Every row comes from one small tree of marks. Brackets hold a mark, then the marks that hang from it, in alphabetical order. Every link used is in the known rows. Which tree was each row made from?
Known rows
{P W Z}: [-17.6  20.8  10.5   3.8  29.9   4.5 -27.0   6.3 -22.8   1.4  -8.3   2.9
  -2.6   3.2 -14.2   6.5 -24.7  -3.1  15.7  17.2 -19.1]
{Z P}: [ -3.9  16.9  12.6   0.0   1.7  12.6  -2.1   4.9  -9.9  -0.2  18.0  14.8
 -15.6  -5.5 -33.2  -2.4  -8.1  -0.3  -4.9  25.8  -5.1]
{W {P M Z} {T N}}: [ 26.7  -2.3 -30.4  -5.5  25.9  21.2  -4.2  -9.1 -19.5  12.5 -14.5  10.8
   7.1  30.4 -12.1 -14.1   6.4 -10.0   2.1   7.7  12.6]
{N T}: [ -3.1 -17.1  15.3   4.6   8.4  -4.0   3.1   5.8   5.1   3.1   4.6  -0.8
 -19.9   2.4  20.9 -11.1  19.3   9.4 -11.1  -1.6   0.8]
{T {W {P M}}}: [  7.1   6.7  -5.7  -4.8   6.9   5.9  -7.1  -5.8   0.5  10.2 -16.8   6.0
  -7.1  17.2 -14.8  -1.3  25.9   9.7  -3.0  -5.8  -6.5]
{W {P M {N U} Z} T}: [  7.3  10.8 -17.7 -17.7   7.8  21.5  20.1 -16.3 -10.8   9.7  -7.5   1.9
   3.1  -1.3   8.6   0.2 -18.4 -13.2   6.1  11.0  -8.6]
{W P}: [ -5.2   7.2   3.1 -13.8   8.7   8.1  19.2  -1.2  11.6  -4.4  10.6   8.5
 -11.6  11.6 -17.2  -6.4  13.1  12.8  -9.9   9.4  -4.0]
{T Z}: [12.7  4.2  9.3 -1.5 -7.3  5.9  0.6  6.8 11.9 -3.8 24.8  4.8 -6.7 10.4
 -2.0 -3.6  1.7 -2.3 -4.1  1.2  1.5]
{W {T {N P U} Z}}: [ 12.8 -20.7  -6.4   2.2 -15.9 -23.2  -4.1   7.0  14.5 -11.4   8.8 -19.1
  21.4  10.0  19.4  -1.3  27.1   5.0 -16.6  -7.9  43.8]
{U {N P}}: [-33.0   0.5  38.4 -12.8 -10.9 -36.0   6.9  14.8  30.7 -18.2  19.5 -16.4
 -13.3  -8.6  -2.2 -10.4  23.5   8.6  -2.7  11.3   6.1]
{W P {T {N U} Z}}: [ 24.2 -19.9 -25.8   3.8  -2.2   0.3  12.8  -0.4  13.1  -5.1   1.5 -12.3
  28.4  21.6  22.5   6.2  20.3  13.1 -22.5 -17.6  33.4]
{T {N U} {W P} Z}: [ 30.3 -27.8 -32.4  17.6 -18.1  -4.2  -4.7   2.6  19.8 -11.3 -10.7  -3.7
  33.7  16.9  29.6  15.9  24.7  24.3 -16.0 -45.2  19.2]
{Z {P N W}}: [-21.9  25.1   7.5  10.6   8.2  12.4   0.1   0.0 -19.9   5.7   2.8   5.8
  -0.4 -24.3 -28.5  19.2 -48.5   0.0   6.9  14.9 -18.6]
{U {N {T W {Z {P M}}}}}: [ 18.0 -13.7  16.1  21.4  -5.7  -9.2 -10.9   4.4   1.9   8.0  -6.2  -7.5
  -0.1   1.2  18.2  -2.4  12.7   5.0  -5.5 -21.0  -0.8]
{P {N {T W}} Z}: [ 10.1 -12.5   1.7  18.0  10.6   5.5 -16.2  -3.5 -22.7   7.6 -18.5   3.1
  -0.9 -18.7  44.4   6.8 -25.4   7.1   7.9 -11.0 -19.1]
{P {N U}}: [-41.0   2.7   6.9 -17.7 -17.3   1.3  29.7   8.8  29.9 -11.4  21.9  -9.5
 -12.2 -31.6  38.9  15.4 -20.6   1.6   2.9   3.6 -22.6]
{N {P M W Z} T U}: [  0.1  -5.8  11.0  -3.5  -6.8 -18.1  -2.1 -12.7 -11.2  -4.7 -12.3   5.2
  -7.7  -5.8 -21.7 -19.9  13.4 -11.5   9.3   0.2   0.1]
{T {N {P M} U} W Z}: [ 27.9 -22.4 -20.2   7.2 -34.3 -19.1 -14.8   0.1  18.6 -11.2  -5.4   0.1
  20.9  11.8   1.4  -3.1  34.4   2.7  -2.6 -33.2  25.4]
{P {N U} Z}: [-22.4   6.5   1.8 -12.4  -7.4  11.5  11.8   4.0   6.1 -11.5  14.5   2.7
  -7.4 -30.5  37.3  10.9 -38.8  -6.5  14.6  11.0 -30.9]
{U {N {T W}}}: [-17.1 -22.4  26.9  14.1   3.9 -28.2  -9.7  16.2  18.2  -0.5  -9.5 -25.0
  -5.3  -4.9  50.9   4.2  27.4  22.3 -10.5 -18.5  -1.4]
{U N}: [-39.3   1.7  29.3 -10.3   1.0 -16.8   7.4  21.5  31.8  -9.7  19.6 -18.4
 -15.8  -6.1  24.7   1.1   9.8   7.4  -1.0   8.2 -10.9]
{W P {T N}}: [  5.3 -13.1 -18.6   0.1  19.1  -0.2   5.7   2.1   3.1   2.5  -7.1  -9.7
  14.0  22.8   9.5   0.3  22.7  16.3 -19.0  -1.7  28.8]

Which tree is each row?
[ 35.9 -13.2   8.7  21.4  -2.8   8.3  -2.0  -2.9 -12.7   5.1  10.2  12.4
  -5.1   4.1  -3.1 -10.1   2.3   3.7 -13.6  -7.4   8.2]  {N {T {Z P}}}
[ 28.2  11.7   1.6   3.5   3.3  12.2 -10.6  -2.8 -18.0  14.6   8.6   0.6
   1.6  14.2 -19.0  -4.1  -0.4 -14.1  -7.5  15.6  18.0]  {W {T {Z {P M}}}}
[-25.9 -16.9   6.5  -3.5 -14.3  -2.2  30.1   3.9  22.2  -5.9  10.7 -10.6
 -11.1 -31.6  55.0   9.5 -12.3   6.9  -4.0 -10.4 -16.2]  {P {N T U}}
[ 23.3 -11.6 -33.1   8.4  13.4  12.8 -21.9  -3.1 -10.1   6.0 -27.0  15.5
  10.1  24.3  -4.1  -3.3  15.3   6.8   4.8 -18.1   0.0]  {T N {W {P M Z}}}
[ -4.0  25.3  -0.3  -8.1  -5.7  30.9  14.7  -6.5 -12.8  11.6  16.4  23.7
 -21.8 -17.6 -37.7  -3.8 -37.2 -21.8  13.4  23.7 -24.9]  {Z {P M N}}
[-14.2   7.0  -8.1   0.8   9.6  18.2   6.7 -11.4 -18.7  12.2 -17.1   6.6
  -5.9 -21.8  13.9   6.2 -48.3 -23.9  28.8  -5.1 -39.8]  {P M {N T U} W Z}
[  6.9   6.6 -14.1  -5.1  -0.7  12.7  -1.5 -11.2  -5.2   5.5 -19.3   8.3
   1.8  -3.5   8.5   8.4  -5.0   3.5   8.0  -9.1 -21.5]  {T {W {P M {N U} Z}}}
[-10.6  10.9  10.1 -15.5 -17.6 -24.9   3.6  -6.0   8.5  -5.5   1.3 -13.8
   4.3   1.4 -30.8  -5.0  19.5 -13.4   1.9   6.8  18.3]  {N {P M {W {T Z}}} U}
[ 31.4  -8.2 -17.2  18.6  -8.9  16.9  -7.3   7.1  -2.8  -5.1  19.7  18.3
  11.8  10.7 -17.0  -1.3 -11.0  -2.4  -5.6  -7.6  14.3]  {T N {Z P}}
[  4.3   2.6  -4.6   5.6 -15.2  18.3   9.8 -10.1 -11.5  11.7  -3.2  12.4
 -10.2 -24.2  -2.0   3.9 -19.5  -8.7   3.6  -2.0 -19.2]  {Z {P M {N {T W} U}}}
[ -3.2   0.9  -9.4  -2.1   7.8  -4.9 -16.1   1.4  -8.3  -4.7  -4.8  14.3
  -0.8  12.3 -40.0 -17.1   0.4 -12.9  17.1   6.3   6.0]  {T {N {P M W Z}}}
[-18.0 -25.4 -16.2   6.9  -9.2 -16.1 -16.5  17.9  25.2 -10.6 -11.0 -15.6
  12.0  -0.5  46.9  17.1  28.8  21.9  -8.7 -24.4   7.9]  {T {N U} W}
[-26.2  18.3   4.1   8.5   3.4   2.3   2.7   0.7 -16.2   4.3  -2.6 -12.5
  11.8 -28.2  -2.1  28.7 -39.3   2.1  -1.1  12.4  -5.3]  {Z {P {N U} {W T}}}
[ -4.9  24.4  14.6 -12.7   8.3  -7.0 -16.3  -9.0 -19.9   0.2  -4.1  15.7
 -13.7   6.7 -65.2 -21.3  -2.4 -20.1  21.4  25.1  -4.5]  {N {P M W Z}}
[-17.7 -19.1  38.2   0.6  -8.0 -39.5   7.8  10.0  22.7 -12.9   9.0 -17.2
 -12.3  -8.4  13.9 -16.3  32.2  14.1  -9.9  -2.6  12.0]  {U {N P T}}
[ 20.6   5.1 -18.9 -13.2  -9.2  17.9  32.4 -16.7   6.4   9.9   3.5  -3.9
  10.9   4.9   7.7   4.6  -9.7 -11.0  -4.9  -7.0   4.5]  {W {P M {N U}} {T Z}}
[-21.5   7.2  14.7 -34.1 -30.6 -16.8  21.7  -2.0  28.3 -15.8  21.8   3.8
 -23.6  -6.9 -29.4 -21.4  30.2 -13.5   3.7  18.4   2.1]  {N {P M} U}
[-30.8  23.8  -2.5  -7.1  19.1   9.6   3.2  -4.4 -11.5  24.4 -14.3 -13.7
  -3.3  -7.5  -4.5  14.4 -36.5 -20.8  18.9   9.1 -16.8]  {P M N {W T}}
[-20.5   7.7  17.9  -7.3  -2.1 -33.2 -14.1   0.3  -6.3 -15.4  -6.3 -17.2
  10.9  -9.0  -9.7   2.2  10.7   3.0   0.6  16.3  16.8]  {N {P {W T} Z} U}
[ 16.4   5.9  -2.7  -4.1  26.5   7.0  -6.0  -6.2 -20.1   5.4  -8.5  -1.6
   6.1  18.8  -0.9  -4.2   7.3   7.6  -9.8  17.5  13.0]  {W {P Z} T}
[ -6.0 -14.0  19.6   6.2  -5.4 -31.4  -6.5  -5.1  -8.2 -15.0 -10.7  -5.0
   2.7 -12.5  -1.1  -9.2  15.4   8.1  -2.2  -3.4   9.7]  {N {P W Z} T U}
[ 29.5   0.7  -3.7   0.7  10.1   4.1   6.3  -6.4  -3.0   5.4   1.8  -7.2
  13.7  24.8  -2.4   0.0  16.0  10.5 -20.5  -1.2  26.5]  {W P {T Z}}
[  7.0  -7.7  -6.4  -4.8   9.2 -10.0 -17.8   2.4  -9.5   2.7  -4.8  -3.5
   2.5  16.1  -7.5 -16.3  19.1  -9.0   0.2  14.1  29.0]  {W {T {N {P M Z}}}}
[  3.6  -4.2  19.1  17.0   2.1  -5.1   0.5   4.7   1.2   6.7   2.2  -6.2
  -2.6   0.1   1.7  -3.0  -5.2  -3.7   0.5 -12.3  -6.3]  {U {N {T {Z {P M W}}}}}
[-25.8  21.0   4.1   5.6  23.2  10.4 -11.4   1.5 -22.2   3.6  -8.9   1.2
   2.5 -20.0   5.0  18.9 -59.2  -5.7  23.4   9.5 -32.3]  {P N W Z}
[  6.2 -20.5 -18.0   2.1 -21.5   1.6   8.3  14.2  31.4 -17.2  23.7  -1.3
  11.7   6.3  28.8   4.3   6.8   1.4  -6.5 -19.7  10.8]  {T {N U} Z}
[ -8.9  32.5   4.3  -0.6  12.7  21.0  -7.6  -3.4 -23.5  13.9   1.9  18.3
 -15.1   1.5 -64.6  -1.9 -22.9 -18.1  12.3  24.8 -17.2]  {Z {P M W}}
[ 47.2  -8.9 -28.5  27.3  -9.9  15.4 -30.5  -0.5 -14.6   9.1  -9.6  17.7
  18.4  18.3 -18.0   2.8   2.1  -2.8   0.1 -24.1  12.3]  {T N W {Z {P M}}}
[-20.3   4.1  -4.2 -17.5  -8.7   8.9  41.5  -3.8  23.9 -10.4  13.8   1.0
  -4.4 -14.7  13.2   9.3 -10.4  11.2  -5.7  -0.5 -16.4]  {W {P {N U}}}
[ 18.8   9.0  -8.7  -2.0  13.3  12.2 -18.3  -8.9 -15.0  10.3 -21.9  14.0
  -4.2  17.8 -16.0  -3.9  14.6   4.2   4.4  -1.3 -12.1]  {T {W {P M Z}}}
